Known rows, with every way that one mark hangs from another:
j722(j139 j864): [-2.031  2.741  0.878  1.606  1.994 -0.818 -0.361  0.728 -2.042 -0.819
 -0.474  0.875  1.148  1.782 -2.908 -2.435 -0.396 -0.197  1.706 -2.684
  1.237 -2.061]
j139(j300(j240) j318): [-1.362 -1.000 -3.145 -0.440 -0.090 -1.819  1.943  3.162  2.473  3.652
 -0.496 -4.321 -0.755 -1.977 -0.845 -2.836 -2.104 -0.850  1.138  0.592
 -1.751  2.216]
j43(j300 j429): [ 0.008 -2.127 -1.832 -0.506  2.346  1.857 -1.922  0.761  0.505  1.845
 -0.198  0.678  3.289  0.216 -0.389 -3.811 -1.377  0.194  0.531  3.533
  0.436 -3.110]
j43(j300(j240) j429(j139 j864)): [ 0.059 -1.917  0.468  2.087  4.245  0.462 -2.366  2.322 -0.363  3.871
  2.064  0.357  3.234 -1.577 -0.936 -3.991 -5.106 -1.658  0.223  3.948
 -0.198 -3.778]
j300(j139(j318 j429) j240): [ 0.842  1.583 -4.587  2.006 -1.740 -0.376  3.298  1.487  3.263  1.862
  0.584 -5.059  0.136 -0.480  1.512 -2.598 -1.803  0.540  3.445  1.419
 -1.785  0.998]
j429(j139(j300)): [-1.046 -1.127  0.755  0.214 -0.226 -1.854  1.254  2.218  1.185  5.045
 -0.919  0.643 -2.160 -0.145 -2.451 -0.351  0.120 -3.686  0.953  0.719
 -0.666 -0.391]
j139(j318 j429(j43(j300))): [-0.903  1.150 -3.741 -0.957  3.932 -0.553  2.316  2.189  1.241  4.683
  1.873 -0.719  2.635  0.029 -0.474 -0.214 -0.123  1.094  4.526  2.995
 -2.090 -1.277]
j429(j43(j300) j139(j318) j864): [-1.583  1.133  1.115  0.865  6.172 -1.313  0.888  3.467 -0.914  6.001
  3.174  1.179  3.343 -0.595 -0.438  1.815 -1.659 -1.385  1.382  1.675
 -0.743 -1.247]
j300(j240): [-0.250 -0.386 -0.860  1.369 -0.023 -0.293 -0.855  0.251  0.772 -0.281
  0.939 -2.114  0.436 -0.986 -0.149 -2.613 -1.926  0.344  0.089 -0.082
 -0.648  0.824]
j43(j429(j139(j300) j864)): [ 0.522 -2.049  2.068 -0.206  1.799 -1.962  0.459  3.058 -0.409  4.663
 -0.494  1.380 -1.636 -1.470 -1.360 -0.140 -2.327 -3.445  0.018  3.856
 -0.155 -2.717]
j240(j300): [-0.706  0.005 -1.619  0.397  0.658 -1.722  0.297  1.052  1.982 -0.436
 -0.535  2.123 -1.380 -0.462  0.396 -0.807 -2.033 -1.801 -1.495 -0.707
 -0.748  0.459]
j139(j300 j318 j429(j43 j864)): [-0.310  1.266 -1.396 -2.494  2.799 -4.427  4.036  3.477 -0.035  5.201
  0.988 -1.027 -1.799 -1.976 -0.885  3.315 -0.853 -0.324  3.278  3.197
 -3.322 -0.122]
j300(j139(j318)): [-0.087  1.488 -2.161  1.240 -1.432  0.306  2.366  1.128  2.055  0.798
 -0.298 -2.676  0.879  0.818  2.249 -0.469  0.164 -0.112  0.602 -0.492
  0.314  1.610]
j139(j429): [ 1.152  0.432 -1.599 -0.576 -0.188 -0.601  1.611  0.212  0.395  1.247
 -0.164 -0.191 -1.334 -0.067 -0.484  0.385 -0.053  0.327  2.826  1.839
 -1.230 -1.437]
j43(j429(j139)): [ 1.087 -1.912  1.688  1.594  1.119  1.309 -0.001  2.011  0.706  2.059
  0.206  1.031  0.659  0.086  0.038 -1.433 -0.971 -1.815  0.861  2.523
  1.265 -2.596]
j139(j300 j429): [ 0.102 -0.325 -2.705 -2.096 -1.050 -2.434  2.380  1.158  1.225  3.756
 -1.751 -0.576 -3.216 -0.566 -2.198 -0.244  0.070 -1.256  2.767  2.510
 -2.400 -0.898]
j289(j864(j429)): [-0.822  1.884  1.144  0.276  1.682  0.411  0.265  3.416 -1.707 -2.684
 -0.757  1.681  2.096  0.721 -2.424 -2.683 -1.747 -1.660  2.319  0.329
 -1.081  1.444]
j300(j139 j240): [-0.325  0.291 -1.595  2.654 -2.404 -0.111 -0.719 -0.612  1.836 -0.789
  0.529 -3.119  0.903  0.209  1.048 -3.310 -1.442  0.122 -0.159 -0.522
 -0.688  1.578]
j289(j864(j429(j43 j139))): [-1.687  1.882  3.897  2.271  3.942 -0.250  0.569  4.886 -1.776 -0.306
  1.713  3.333  2.718  1.335 -2.930 -1.309 -0.939 -3.027  3.631  0.619
 -1.274  1.172]
j429(j43(j300(j139(j318))) j864): [-1.621  2.237 -1.454  0.475  3.209 -1.387  0.491  1.186 -0.010  3.119
  2.325 -0.693  4.066  0.368  1.534  0.672 -1.169  0.596  0.391  1.258
 -1.135  0.352]
j139(j300(j240) j429(j864)): [ 0.209 -0.138 -2.024 -1.246  0.234 -4.036  1.248  1.612 -0.013  3.614
  0.004 -1.853 -2.953 -2.881 -2.032 -0.952 -3.370 -0.837  1.845  3.100
 -3.526 -0.649]
j240(j300(j139(j318 j429(j43)))): [-0.376  2.182 -4.217  1.486  0.708 -2.770  3.992  2.487  4.202  1.625
  0.904 -0.228 -0.644  0.440  2.356  0.346 -0.993 -0.782  2.375  0.884
 -2.394  1.218]
j722(j139(j318 j429)): [ 0.108  3.434 -2.660  1.155  1.135 -0.125  2.907  3.958  0.376  3.067
 -0.185 -2.007  0.298  1.450 -0.854 -0.463 -0.437  0.378  4.275  0.145
 -0.709 -1.306]
j864(j429): [ 0.637  0.621  1.140  0.726  0.513  0.046 -0.197  1.963  0.184 -2.102
 -0.032 -0.213  1.604  0.578 -2.162 -1.440 -1.529  0.001  1.447  0.731
 -1.189  0.557]
j139(j300(j240) j318 j429(j864)): [ 0.158  0.612 -3.311 -1.415  1.190 -3.914  3.470  3.527  0.984  4.882
  0.077 -3.699 -2.416 -3.248 -1.232 -0.377 -3.539 -0.709  2.783  3.179
 -3.295  0.195]

Rows:
[-0.159  1.212 -4.462  0.509 -0.822  0.194  0.643 -0.697  1.615  2.898
 -0.607 -0.606  1.405  1.569 -0.326 -2.435 -0.380 -0.123  2.852  2.487
 -1.568 -1.997] : j43(j300(j139(j429)))
[-0.895  1.811  2.685  2.137  2.260  0.652  0.856  4.704 -1.504 -0.174
 -0.208  2.686  1.725  1.040 -3.064 -2.315 -1.885 -3.762  2.977  0.456
 -0.559  0.576] : j289(j864(j429(j139)))
[ 0.498  0.462 -1.310 -2.618  0.433 -3.867  2.226  1.270 -0.733  3.747
 -0.958  0.156 -3.460 -1.859 -1.974  1.709 -1.460 -1.337  1.781  3.138
 -2.774 -1.527] : j139(j300 j429(j864))
[ 0.632  3.129 -1.277  0.416  1.431 -2.625  3.483  1.590  0.306  2.088
  2.094 -1.659  0.246 -0.264  2.065  2.899 -0.633  0.967  2.893  2.066
 -2.223  0.154] : j300(j139(j318 j429(j43 j864)))
[-0.391  0.556 -0.115 -2.285  2.018 -4.738  1.772  1.420 -1.015  3.678
  0.886  0.832 -2.464 -1.510 -1.758  2.732 -0.337 -0.480  2.454  3.372
 -3.608 -0.975] : j139(j300 j429(j43 j864))
[ 1.144  1.717 -1.810  1.684 -1.023 -2.125  0.753 -0.264  0.439  0.364
  1.207 -2.494 -0.732 -1.147  0.900 -0.928 -3.019  0.323  1.504  1.889
 -2.315 -0.476] : j300(j139(j429(j864)) j240)
[-0.320  1.007 -3.039  2.320 -1.532  0.167  1.510  1.380  2.875  0.587
  0.697 -5.011  1.372 -0.262  2.120 -2.980 -1.667  0.382  0.722 -0.585
 -0.451  2.464] : j300(j139(j318) j240)
[-0.693 -1.262  1.016  2.070 -0.035 -2.006  0.199  4.663  1.863  2.462
 -0.120 -1.669  0.014 -0.483 -4.636 -4.113 -3.364 -3.159  2.363  1.387
 -2.602  0.955] : j864(j429(j139(j300(j240))))
[ 0.428  1.618 -4.026  1.410 -1.803 -2.160  2.203  0.132  3.637  0.367
 -0.966  1.034 -2.320  0.557  1.088 -1.149 -1.604 -1.740  0.951  0.850
 -1.849 -0.184] : j240(j300(j139(j429)))
[-1.736 -0.456  0.406  0.395  2.141 -2.502  3.149  4.486  1.767  6.375
  0.971 -0.575 -0.508 -0.368 -1.391  1.261  0.608 -2.591  2.325  0.737
 -1.083  1.075] : j429(j43 j139(j300 j318))
[-0.055  1.865 -5.797  0.292 -0.138  0.481  2.681  1.222  2.487  4.321
 -0.510 -2.350  1.935  1.030  0.720 -1.922 -0.716  0.040  3.681  2.375
 -1.272 -1.108] : j43(j300(j139(j318 j429)))
[ 0.420  0.248 -2.747  0.285  2.205  0.752  0.249  1.984  0.775  2.766
  0.228 -1.299  3.938 -0.128  2.114 -2.345 -2.975  0.115  0.113  3.626
  0.421 -2.030] : j43(j300(j139(j318)) j429(j864))
[-0.013  1.711 -3.516  2.154 -0.092 -1.397  2.875  1.675  3.011  1.753
  2.476 -4.422  1.235 -0.256  1.718 -1.627 -0.889  1.299  4.016  1.371
 -2.484  1.669] : j300(j139(j318 j429(j43)) j240)
[-0.751  2.740 -0.281  1.466  1.732 -1.255  0.377  2.250 -0.838  1.606
  1.717  0.307  0.873  2.289 -1.568  0.132  0.846  0.942  4.003  0.453
 -1.664 -1.758] : j722(j139(j429(j43)))
[ 0.385 -0.356 -1.261  0.396  1.601  0.536 -1.980 -0.080 -0.232  1.287
  0.100  0.443  3.322  0.413  1.041 -2.582 -2.481 -0.095 -0.913  3.646
  0.171 -2.808] : j43(j300(j139) j429(j864))
[-0.547  1.798 -2.272 -1.283  5.429 -1.885  1.958  2.481 -0.731  4.757
  2.496 -0.018  2.244 -1.194 -0.209  1.895 -1.657  1.085  3.578  3.484
 -2.447 -2.027] : j139(j318 j429(j43(j300) j864))
[-0.618  1.575 -3.826  1.777 -0.726 -1.398  2.491  2.237  4.051  0.457
 -0.817 -0.509 -0.550  0.161  2.680 -1.081 -1.771 -1.811 -0.952 -1.077
 -0.400  2.237] : j240(j300(j139(j318)))
[-0.690 -0.635 -0.435  2.096  0.864 -1.623  2.449  6.544  2.852  4.007
 -0.030 -3.518  0.475 -1.074 -3.605 -3.849 -3.736 -2.990  3.264  1.324
 -2.274  2.029] : j864(j429(j139(j300(j240) j318)))
[-2.056 -0.078  1.562  2.460  5.257 -1.649 -2.232  1.628 -1.112  4.165
  4.012  0.790  3.330 -1.139 -1.481 -1.004 -3.073 -1.150  0.661  1.805
 -1.832 -1.569] : j429(j43(j300(j240)) j139 j864)
[-2.267 -0.016  3.697  0.971  3.336 -3.765  1.744  3.585 -0.071  1.458
  0.329  1.862  0.487  0.381 -6.089 -1.857 -0.857 -3.077  4.022  0.633
 -1.862 -0.338] : j722(j864(j429(j43 j139(j300))))
[-2.707  0.772  2.844  0.811  2.985 -2.313  1.268  5.859 -0.982  2.460
  0.235  2.836  0.966  1.008 -4.812 -1.872 -0.777 -4.486  3.706  1.176
 -2.531  1.642] : j289(j864(j429(j43 j139(j300))))
[-1.337 -1.787 -0.201  1.487 -0.315 -1.891  0.530  2.568  1.678  4.674
 -0.052 -1.557 -1.597 -1.192 -2.497 -2.681 -1.811 -3.255  1.034  0.702
 -1.424  0.472] : j429(j139(j300(j240)))
[-1.172 -0.511  3.026  1.279  1.726 -2.811  0.809  4.542  0.954  2.752
  0.899  0.948  0.537  0.717 -4.445 -0.548 -0.532 -2.670  2.932  1.577
 -2.635  0.770] : j864(j429(j43 j139(j300)))
[ 0.597  1.555  0.999 -0.833  2.954 -2.778  1.098  0.401 -1.773  1.223
  2.447  1.187 -0.523 -1.239 -0.116  3.395 -0.707  0.945  2.332  2.544
 -2.468 -1.497] : j139(j429(j43 j864))
[-1.328 -1.127 -1.624  1.361  0.427 -1.716  2.572  4.587  2.790  6.189
  0.024 -3.378 -1.112 -1.521 -1.509 -2.423 -2.203 -2.988  1.830  0.559
 -1.241  1.317] : j429(j139(j300(j240) j318))
[-2.276 -0.345 -1.172  2.678  4.559 -0.013  0.240  3.702  1.847  5.666
  3.555 -1.785  4.209 -0.468 -0.744 -2.753 -2.022 -1.019  2.710  0.989
 -1.208 -0.048] : j429(j43(j300(j240)) j139(j318))
[ 1.562 -0.991  3.174  1.155  2.731 -0.088 -0.120  2.091 -1.244  2.156
  1.045  1.805  0.350 -0.937  0.359  0.633 -2.389 -1.985 -0.181  3.065
  0.882 -3.164] : j43(j429(j139 j864))
[-0.963  1.194  3.154  0.723  3.582 -1.917  0.366  1.251 -1.195 -3.458
  1.438  1.342  2.661  0.498 -3.759 -1.498 -0.917  0.588  3.082 -0.122
 -1.211 -0.046] : j722(j864(j429(j43)))
[-1.851 -1.210  1.694  0.685  1.196 -2.734  0.966  2.611  0.831  4.841
  0.845  1.152 -1.155  0.108 -2.255  0.831  0.934 -2.870  1.426  0.827
 -1.392  0.116] : j429(j43 j139(j300))
[-1.415  0.158  0.236  0.385  3.635 -0.411 -1.779  2.252 -0.051  0.082
  1.803  1.165  5.058  1.456 -3.084 -2.482 -1.227  0.795  2.344  1.797
 -2.461 -0.226] : j864(j429(j43(j300)))
[-0.758  0.213 -2.865 -1.976  1.437 -3.117  4.362  3.353  1.875  5.160
  0.224 -1.858 -1.528 -0.819 -1.032  1.108  0.605 -0.219  4.435  2.601
 -3.031  0.532] : j139(j300 j318 j429(j43))
[ 0.548 -1.454  0.729 -0.423  2.677 -1.771  2.666  5.017  0.467  6.056
 -0.487 -0.393 -0.984 -1.973 -0.403  0.283 -2.694 -3.302  0.734  3.840
  0.037 -1.810] : j43(j429(j139(j300 j318) j864))
[-0.850  0.616 -1.829  0.051  4.349 -2.235 -0.997  0.743 -0.902  3.086
  3.416 -0.201  2.380 -1.648 -1.321 -1.267 -3.223  1.333  2.673  3.481
 -3.583 -2.041] : j139(j429(j43(j300(j240)) j864))
[-0.887 -0.218 -0.065  0.779  1.902 -3.050  2.260  4.515  0.754  6.174
  0.753 -2.440 -1.464 -2.822 -1.257 -0.428 -3.737 -3.094  0.866  1.174
 -1.509  0.829] : j429(j139(j300(j240) j318) j864)
[ 1.197  2.534 -3.169  1.490 -0.181 -1.733  2.940  1.512  1.290  1.811
  1.180 -4.287 -0.186 -1.709  1.831 -0.647 -3.403  0.514  2.367  1.944
 -2.096  0.395] : j300(j139(j318 j429(j864)) j240)
